What can hang from each mark
A: T
B: S U
Z: T
L: U
S: B L
U: A L
T: A B Z

Known rows, with every way that one mark hangs from another
B(S U(A)): [-0.23  0.26  0.14 -0.18  0.36  0.08 -0.07 -0.31 -0.69  0.05 -0.35  0.04
  0.00 -0.09  0.03 -0.22  0.29  0.17 -0.22]
T(A Z): [-0.16  0.02  0.18  0.00  0.50  0.34 -0.20 -0.16 -0.61  0.41 -0.09 -0.27
 -0.21  0.37  0.07 -0.17  0.04 -0.21 -0.26]
L(U(A(T))): [-0.08  0.26  0.07 -0.11  0.21  0.34  0.09  0.03 -0.39  0.35 -0.19  0.00
 -0.09  0.05  0.16 -0.30 -0.11  0.10 -0.13]
T(A B(S(L)) Z): [-0.43  0.15  0.18 -0.23  0.64  0.40 -0.28 -0.32 -0.73  0.36 -0.07 -0.21
 -0.05  0.45  0.14 -0.12 -0.06 -0.15 -0.30]
T(A B(S)): [-0.37  0.13  0.10 -0.20  0.66  0.21 -0.21 -0.27 -0.60  0.30  0.04  0.00
  0.07  0.32  0.16 -0.16 -0.07 -0.07 -0.31]
T(Z): [-0.12  0.18  0.21 -0.09  0.41  0.48 -0.20 -0.07 -0.49  0.36 -0.22 -0.29
 -0.13  0.17  0.11 -0.18  0.04 -0.11 -0.20]
Z(T(B(U))): [-0.34  0.12  0.22 -0.13  0.59  0.47 -0.21 -0.07 -0.53  0.26 -0.05 -0.09
 -0.02  0.30  0.07 -0.18 -0.06 -0.09 -0.25]
S(L(U(A))): [-0.11  0.30  0.10 -0.19  0.28  0.11 -0.05  0.01 -0.57  0.19 -0.35  0.07
 -0.15 -0.06  0.14 -0.36  0.02 -0.01 -0.19]
U(A(T) L): [-0.16  0.26  0.05 -0.10  0.10  0.27  0.17 -0.03 -0.44  0.34 -0.11  0.09
 -0.06  0.26  0.19 -0.15  0.03  0.06 -0.16]
B(U(A L)): [-0.15  0.20  0.13 -0.03  0.23  0.13  0.08 -0.10 -0.58  0.11 -0.21  0.16
 -0.17  0.06  0.02 -0.16  0.31  0.03 -0.18]
A(T(B(S(L(U))) Z)): [-0.24  0.27  0.15 -0.33  0.42  0.53 -0.11 -0.31 -0.60  0.39 -0.17 -0.23
 -0.02  0.29  0.23 -0.11 -0.21  0.00 -0.22]
T(A B(S U(L)) Z): [-0.44  0.10  0.19 -0.13  0.58  0.36 -0.15 -0.35 -0.76  0.28  0.00 -0.11
 -0.09  0.49  0.04 -0.04  0.10 -0.12 -0.27]
A(T): [-0.03  0.17  0.11 -0.19  0.36  0.30 -0.05 -0.23 -0.49  0.34 -0.16 -0.12
 -0.06  0.14  0.21 -0.16 -0.10 -0.02 -0.24]
T(B(U) Z): [-0.31  0.20  0.24 -0.16  0.52  0.65 -0.19 -0.19 -0.53  0.30 -0.12 -0.20
 -0.17  0.28  0.11 -0.03  0.07 -0.11 -0.22]
T(B): [-0.26  0.24  0.14 -0.21  0.53  0.45 -0.17 -0.07 -0.38  0.31 -0.04 -0.01
  0.00  0.17  0.21 -0.14 -0.07 -0.07 -0.24]
A(T(B(S(L) U) Z)): [-0.25  0.23  0.18 -0.32  0.45  0.48 -0.13 -0.43 -0.68  0.30 -0.21 -0.22
 -0.07  0.27  0.18 -0.05 -0.06 -0.01 -0.25]
S(B L(U(A(T)))): [-0.14  0.24  0.04 -0.38  0.28  0.07 -0.24 -0.07 -0.70  0.18 -0.52  0.06
 -0.01 -0.16  0.10 -0.39 -0.05  0.11 -0.21]

Rows
[-0.12  0.18  0.16 -0.08  0.29  0.34  0.00 -0.25 -0.59  0.21 -0.28 -0.07
 -0.23  0.09  0.07 -0.11  0.21  0.04 -0.21]	B(U(A(T(Z))))
[-0.19  0.33  0.10 -0.32  0.35  0.04 -0.10 -0.23 -0.68  0.16 -0.36  0.00
  0.08 -0.07  0.15 -0.34 -0.02  0.12 -0.21]	B(S(L(U(A(T)))))
[-0.24  0.30  0.07 -0.23  0.31  0.46 -0.01 -0.18 -0.43  0.37 -0.16 -0.06
  0.00  0.21  0.24 -0.14 -0.06  0.12 -0.22]	U(A(T(B(S))))
[-0.35  0.08  0.18 -0.09  0.61  0.57 -0.23 -0.18 -0.55  0.47  0.05 -0.23
 -0.15  0.53  0.14 -0.06 -0.07 -0.22 -0.28]	T(A B Z)
[-0.43  0.18  0.19 -0.17  0.52  0.40 -0.16 -0.09 -0.58  0.23 -0.06 -0.03
  0.07  0.33  0.05 -0.19 -0.02  0.01 -0.24]	Z(T(B(S U(A L))))
[-0.22  0.25  0.15 -0.21  0.33  0.21 -0.05 -0.40 -0.73  0.13 -0.35 -0.08
 -0.03  0.03  0.06 -0.15  0.22  0.17 -0.22]	B(S U(A(T(Z))))
[-0.44  0.29  0.20 -0.21  0.41  0.56 -0.11 -0.24 -0.61  0.26 -0.14 -0.11
 -0.03  0.31  0.09 -0.04  0.11  0.03 -0.19]	T(B(S U(A L)) Z)
[-0.12  0.21  0.07 -0.37  0.38 -0.02 -0.32 -0.03 -0.72  0.12 -0.50  0.08
  0.01 -0.23  0.06 -0.43 -0.02  0.04 -0.22]	S(B L(U))
[-0.22  0.29  0.12 -0.29  0.33  0.01 -0.06 -0.44 -0.84  0.02 -0.45  0.04
 -0.06 -0.07  0.07 -0.21  0.24  0.15 -0.25]	B(S(L) U(A(T)))
[-0.37  0.01  0.19 -0.06  0.66  0.36 -0.22 -0.13 -0.62  0.30  0.03 -0.08
 -0.08  0.45  0.03 -0.17 -0.06 -0.16 -0.29]	Z(T(A B(U)))
[-0.22  0.24  0.13 -0.33  0.46  0.29 -0.09 -0.41 -0.65  0.23 -0.19 -0.05
 -0.01  0.16  0.20 -0.09 -0.06  0.03 -0.27]	A(T(B(S(L) U)))
[-0.23  0.28  0.11 -0.17  0.28  0.64 -0.02 -0.14 -0.40  0.46 -0.15 -0.18
 -0.11  0.30  0.23 -0.09 -0.07  0.05 -0.20]	U(A(T(B Z)))
[-0.18  0.14  0.10 -0.23  0.28  0.20 -0.19 -0.16 -0.68  0.16 -0.38  0.01
 -0.03  0.00  0.00 -0.20  0.17  0.11 -0.21]	S(B(U(A(T(Z)) L)))
[-0.27  0.29  0.09 -0.14  0.15  0.51  0.13 -0.05 -0.43  0.42 -0.05 -0.01
 -0.07  0.41  0.21 -0.06 -0.02  0.03 -0.16]	U(A(T(B Z)) L)
